Each row comes from the steps of one walk. Every step used is in the known rows, and no mark comes twice. Write the walk behind each row, first mark first.
In the rows, 128 means zero.
Known rows
P, J, N, W, A: [130 132 132  96 164 144 105 129 113 168 113 133 114 141 180 143 120 126
 179 124 108  86 120  51  77 132  78 100 133  64  57 107 134 101 110]
Q, M: [146 142 175 101 165 161 110 122 115 154 158 147 102  91 158 118 121 103
 173 143 103  75 126 128 147 113  83 103 122 120 100 112 112 101 126]
A, W, L: [144 112 132 123 146 193 113 148 119 147 142 119 129 153 183 128 123 116
 175 135 127  83 121 100  75 116  45 106 105 118 128 128 134 110 130]
P, A, W, N: [144 112 131 101 176 172 103 129 146 124 115 120 140 156 188 153 125 123
 210 128 129  76  95  70  81 164  18 106 116  85 122 137 142  91 140]
N, W, L, V, J: [158 104 132 143 129 157 107 160 146 196 140 123 131 140 182 130 137 101
 167 144 122  81 108 119  68 106 105 118 108  94 105 104 155 102 140]
N, W, L: [144 113 128 135 133 170 108 165 139 175 149 126 119 127 185 132 119 105
 169 129 114  81 111 123  67 103  80 102 110 110 106 102 145 102 131]
L, V: [152 115 111 110 150 143 118 119 131 193 141 136 143 136 163 114 149 109
 170 145 120  72 123 123 125 100 129 113 134  92 119 114 146 105 136]
A, W, L, V: [154 106 123 132 143 186 113 144 126 164 137 117 139 167 182 123 134 111
 175 142 130  82 118 109  80 112  62 113 104 111 134 129 145 107 136]
P, A, W, L: [152 109 144 114 169 179 107 142 139 141 136 112 143 150 181 129 123 127
 208 128 138  74  97  59  72 164  21 116 108  96 135 135 143  89 128]
J, N, W, L: [146 113 121 110 131 143 105 135 119 169 140 137 118 129 190 137 123 111
 161 132 136  79 113  94  71 100  67 107 102 112  63  99 151 100 113]
W, L, P: [150 130 107 123 137 154 143 152 123 193 144 118 137 127 169  99 130 117
 178 141 111  94 130  91  91 126  87 105 104  95 114 110 128 111 106]
P, A, W, L, V: [160 105 136 118 169 175 108 140 143 153 133 111 150 159 180 127 131 123
 207 133 140  74  95  65  74 163  34 121 108  92 138 136 151  88 135]
Q, W, A, P: [144 143 138 124 139 202 127 142 119 124 109 128 148 153 174 103  94 129
 190 136 126  50 140  93  62 145  57  95 105  82 112 113 118 100 115]
P, L: [136 105 134  99 193 160 120 137 123 165 149 112 127 117 155 135 154 117
 173 105 125  87 131  94 100 118  92 116 125  92 126 117 142  90 119]
L, W, A, P, J, N: [148 109 143 112 119 149 109 142 159 164 117 122 129 148 181  96 152 141
 175 121 149  84 121  80 102 138  56 137 117  76 104 122 136  66 124]
N, W, A, P: [147 135 137 136 137 173 106 165 147 168 123 125 127 144 169 135 109 122
 173 111 133  72 118 109  68 107  58  97 123  88 113 120 149  81 135]
V, J, P: [152 129 154 105 166 135 110 132 129 189 117 132 134 108 155 122 150 143
 184 164 131  82 122  72 102 130 104 134 120  57  86 110 125  99 124]
P, J: [122 132 131  89 178 150 111 123 109 167 126 131 116 124 166 130 128 129
 197 132  94  88 129  56 105 138 107  95 146  73  85 109 112 113 116]
Q, W, L, P, J, N: [138 127 119 123 129 182 131 134 105 148 112 122 144 153 188  97 104 122
 188 155 101  66 134  69  57 148  71  97  90  85  78  90 114 117 105]
P, L, V, J, N: [157  88 135 104 189 136 117 123 127 194 134 110 142 138 156 131 177 112
 165 129 142  90 126  77  97 121 121 140 117  71 111 116 162  91 127]
M, F: [121 132 138  70 145 155 115 132  79 143 168 149 129  96 162 121 152 118
 169 140  68  86 151 141 123 105  75  95 145 110 115 110 113 107 128]
P, A, W: [142 112 141 101 175 175 102 131 136 135 130 119 141 147 173 134 122 133
 203 122 131  68  98  59  87 153  21 112 120  96 128 138 140  84 137]
N, W, L, P, A: [147 118 118 138 131 162 116 167 146 187 136 115 130 141 179 126 117 116
 179 126 109  81 104  95  67 116  62 100 107  97 107 105 147  90 134]
V, L, W, A, P: [153 101 126 132 146 130 137 149 150 169 108 120 154 140 185  94 165 122
 150 108 144  84 126  77 107 120  65 154 121  74 127 117 148  61 120]
V, J, N, W, L, P: [147 109 138 108 131 127 110 132 114 189 125 132 127 128 169 132 142 126
 157 156 134  84 119  53  82 122  91 131 103  78  56 108 139 105 122]
V, L, P: [135 122  90 121 164 115 151 137 115 190 109 123 154 131 165 103 150 119
 147 114 105  84 135  60 123 100  82 124 130  76 110 107 137  83 116]
F, M: [126 141 110  92 144 155  96 115  86 168 152 131 134 102 152 142 114  98
 191 125 121  67 133 137 155  80  91 102 157  95  84 108 122 109 144]
L, W, A, P, J: [146 111 147 117 121 158 113 148 163 164 120 120 129 145 177  92 151 140
 180 121 140  84 123  90 106 139  61 134 121  78 118 125 132  66 128]
P, L, V, J, N, W: [156  85 136 115 181 139 112 130 133 197 130 108 140 143 160 138 175 110
 162 127 140  87 119  82  90 113 115 139 116  72 106 112 169  86 134]
A, P, L, V: [158 111 116 118 185 148 111 129 141 194 116 100 138 155 147 116 152 130
 210 126 162  90 139  57  92 111 108 112 120 101 124 116 159  88 141]
P, L, V: [151  98 124 109 191 151 122 129 133 189 143 109 140 136 156 127 169 108
 172 116 131  86 126 103 106 112 115 124 126  82 133 115 159  88 129]
A, W, L, P: [141 119 116 128 138 187 121 150 119 164 132 115 134 162 176 120 123 123
 172 134 117  87 122  89  84 112  39 104 102 112 123 128 134 105 131]
N, W, L, V: [156 107 124 143 129 164 109 160 148 191 145 124 131 141 185 127 129  99
 169 136 118  78 108 130  72 100  99 108 110 104 110 101 156 100 137]
V, L, P, A: [141 120  99 121 174 115 149 137 125 185 106 116 163 137 167 105 148 125
 164 110 112  82 120  39 114 126  63 129 126  68 118 113 144  72 117]

Which walk is each row?
[143 120 114 140 124 163 116 167 140 190 138 120 126 136 177 124 119 112
 167 127 107  82 112 111  74  97  74  98 109 103 101 101 143  95 132]  N, W, L, P
[153 116 127 132 132 193 128 137 118 145 130 126 153 150 189  96 114 106
 184 160 114  57 130 116  61 139  96 105  92  94 110  95 127 119 118]  Q, W, L, V
[142 136 137 132 145 172 104 164 146 174 115 122 124 150 171 138 108 125
 180 112 125  78 118  90  64 116  65  95 128  78 106 118 144  84 135]  N, W, A, P, J
[131 116 116 107 154 182 104 129 130 122 113 131 124 159 194 162 126 111
 178 137 115  84 117 118  90 116  40  91 117 101 106 129 134 114 145]  A, W, N
[164 111 132 149 135 156 107 163 155 204 130 121 134 140 182 127 137 110
 174 149 126  82 103 119  65 108 101 121 105  83 103  98 158  96 140]  N, W, L, V, J, P
[157 125 141 120 178 155 119 154 169 184 115 107 138 125 166 106 163 143
 188 122 139  89 113 107  96 128  62 138 111  54 124 108 146  56 116]  J, P, L, W, A
[133 125  92 115 173 106 147 128 106 194  96 122 149 142 172 111 149 124
 156 116 104  92 132  28 113 114  82 124 131  62  84 101 138  84 110]  V, L, P, J, N
[172 133 131 127 181 159 109 145 164 183 106 111 153 149 174 114 137 143
 221 149 142  80  93  78  77 146  45 124 106  64 127 115 152  73 127]  J, P, A, W, L, V
[140 132 137 128 134 176 111 166 143 162 138 134 124 130 173 139 110 113
 155 108 113  70 113 132  79 106  59  99 128  84 112 119 143  86 129]  N, W, A
[155 153 136 117 159 169 127 150 135 163 122 126 138 140 158 114 115 132
 187 115 147  80 137  87  84 137  66 105 125  77 132 136 137  89 111]  W, A, P
[142 111 148  85 149 125 107 113 101 171 131 143 125 111 164 133 148 128
 159 156 139  80 127  56 104 127 102 133 116  80  60 116 128 112 116]  V, J, N
[148 115 126 112 188 154 110 134 133 179 120 101 128 141 148 122 142 136
 208 120 159  90 141  49  89 115  90 107 121 104 121 117 149  90 134]  A, P, L
[152 131 135 131 151 199 127 141 129 138 103 117 156 166 172 102 111 123
 189 133 133  54 139  91  59 148  70 103 103  73 123 112 135  93 120]  Q, W, A, P, L, V
[156 139 133 114 185 162 104 140 155 167 106 115 144 138 169 123 130 150
 219 139 135  75  97  71  85 141  30 117 114  68 117 118 141  69 130]  J, P, A, W
[146 129 124 109 136 147 103 136 124 164 121 136 124 142 180 139 115 122
 162 120 146  73 118  84  73 102  52 104 111  97  68 112 154  87 117]  J, N, W, A, P
[142  88 112 122 148 117 133 134 151 154 106 127 145 133 202 115 175 106
 149 122 123  89 119 100 115 117  76 145 121  76 110 104 143  78 125]  V, L, W, N
[148  98 129 115 168 152 107 136 151 179 119  97 126 146 156 109 157 140
 203 119 163  90 134  57  97 117  79 123 114 108 120 115 149  75 141]  A, P, L, W
[142 144 138 118 145 193 123 133 113 127  96 127 146 162 180 105  94 132
 192 138 127  55 139  67  54 155  58  95 105  73  89 108 120 101 109]  Q, W, A, P, J, N
[120 145  99 100 154 140 132 129 112 197 113 122 129 138 150 113 128 141
 184 130  83  92 132  47 123 120  90  91 141  69  83 109 114 103 122]  L, P, J
[154 116 130 116 180 145 113 144 173 179 107 108 133 127 177 120 170 135
 196 134 134  96 111 112  98 125  69 130 110  58 112 100 148  66 125]  J, P, L, W, N
[154 119 158 107 186 138 112 137 131 192 117 118 136 111 151 126 164 140
 185 154 137  90 122  65  94 138 103 142 116  49  93 110 134  90 123]  V, J, P, L
[149 103 129 131 155 127 136 148 147 173 100 115 151 147 186  97 166 124
 157 110 137  89 124  59 103 130  69 153 125  62 121 114 145  62 119]  V, L, W, A, P, J
[149 108 144 118 114 160 114 149 165 161 127 123 132 140 176  92 150 137
 172 119 146  79 122 106 110 130  56 135 117  88 125 127 135  66 130]  L, W, A, P
[148  99 128 128 145 129 140 148 146 164 118 127 153 131 188  95 167 116
 138 106 129  81 122  93 112 121  65 155 122  69 130 118 143  61 115]  V, L, W, A
[163 109 134 137 148 180 110 146 133 178 122 115 144 167 181 122 142 120
 179 156 138  87 114  95  75 121  65 125  99  91 125 126 147 103 138]  A, W, L, V, J, P
[140 130 120 107 166 139  94 123 124 183  95 116 117 157 164 128 120 143
 216 138 146  91 133  18  76 118  88  94 126  95  69 105 139 100 133]  A, P, J, N, W
[173 105 131 124 143 139 126 135 127 201 145 125 145 135 180 107 155 105
 174 162 142  91 121  94  80 137 127 136  99  83 106 111 150 117 113]  W, L, V, J, N
[144 107 147 111 111 162 118 151 159 154 141 132 128 127 181  96 154 128
 154 117 128  74 116 130 119 132  57 138 120  83 128 126 129  68 123]  L, W, A
[138 120 119 127 145 184 119 149 117 168 123 112 133 169 177 124 123 125
 180 135 112  91 123  71  79 124  44 101 107 100 117 125 130 107 129]  A, W, L, P, J
[137 141 144 118 137 204 130 142 115 116 122 137 148 140 179 106  97 120
 171 132 110  47 135 116  68 148  59  96 108  77 110 113 113 104 109]  Q, W, A
[167 117 130 117 158 129 114 121 141 214 119 131 150 136 157 113 164 126
 177 169 131  80 117  98 114 117 138 136 125  58 104 110 148  99 138]  L, V, J, P
[143 126 123 129 134 191 135 142 119 142 121 117 152 148 183  94 104 122
 193 151 106  59 126  80  60 156  61 100  88  90 106  97 118 109 113]  Q, W, L, P, A
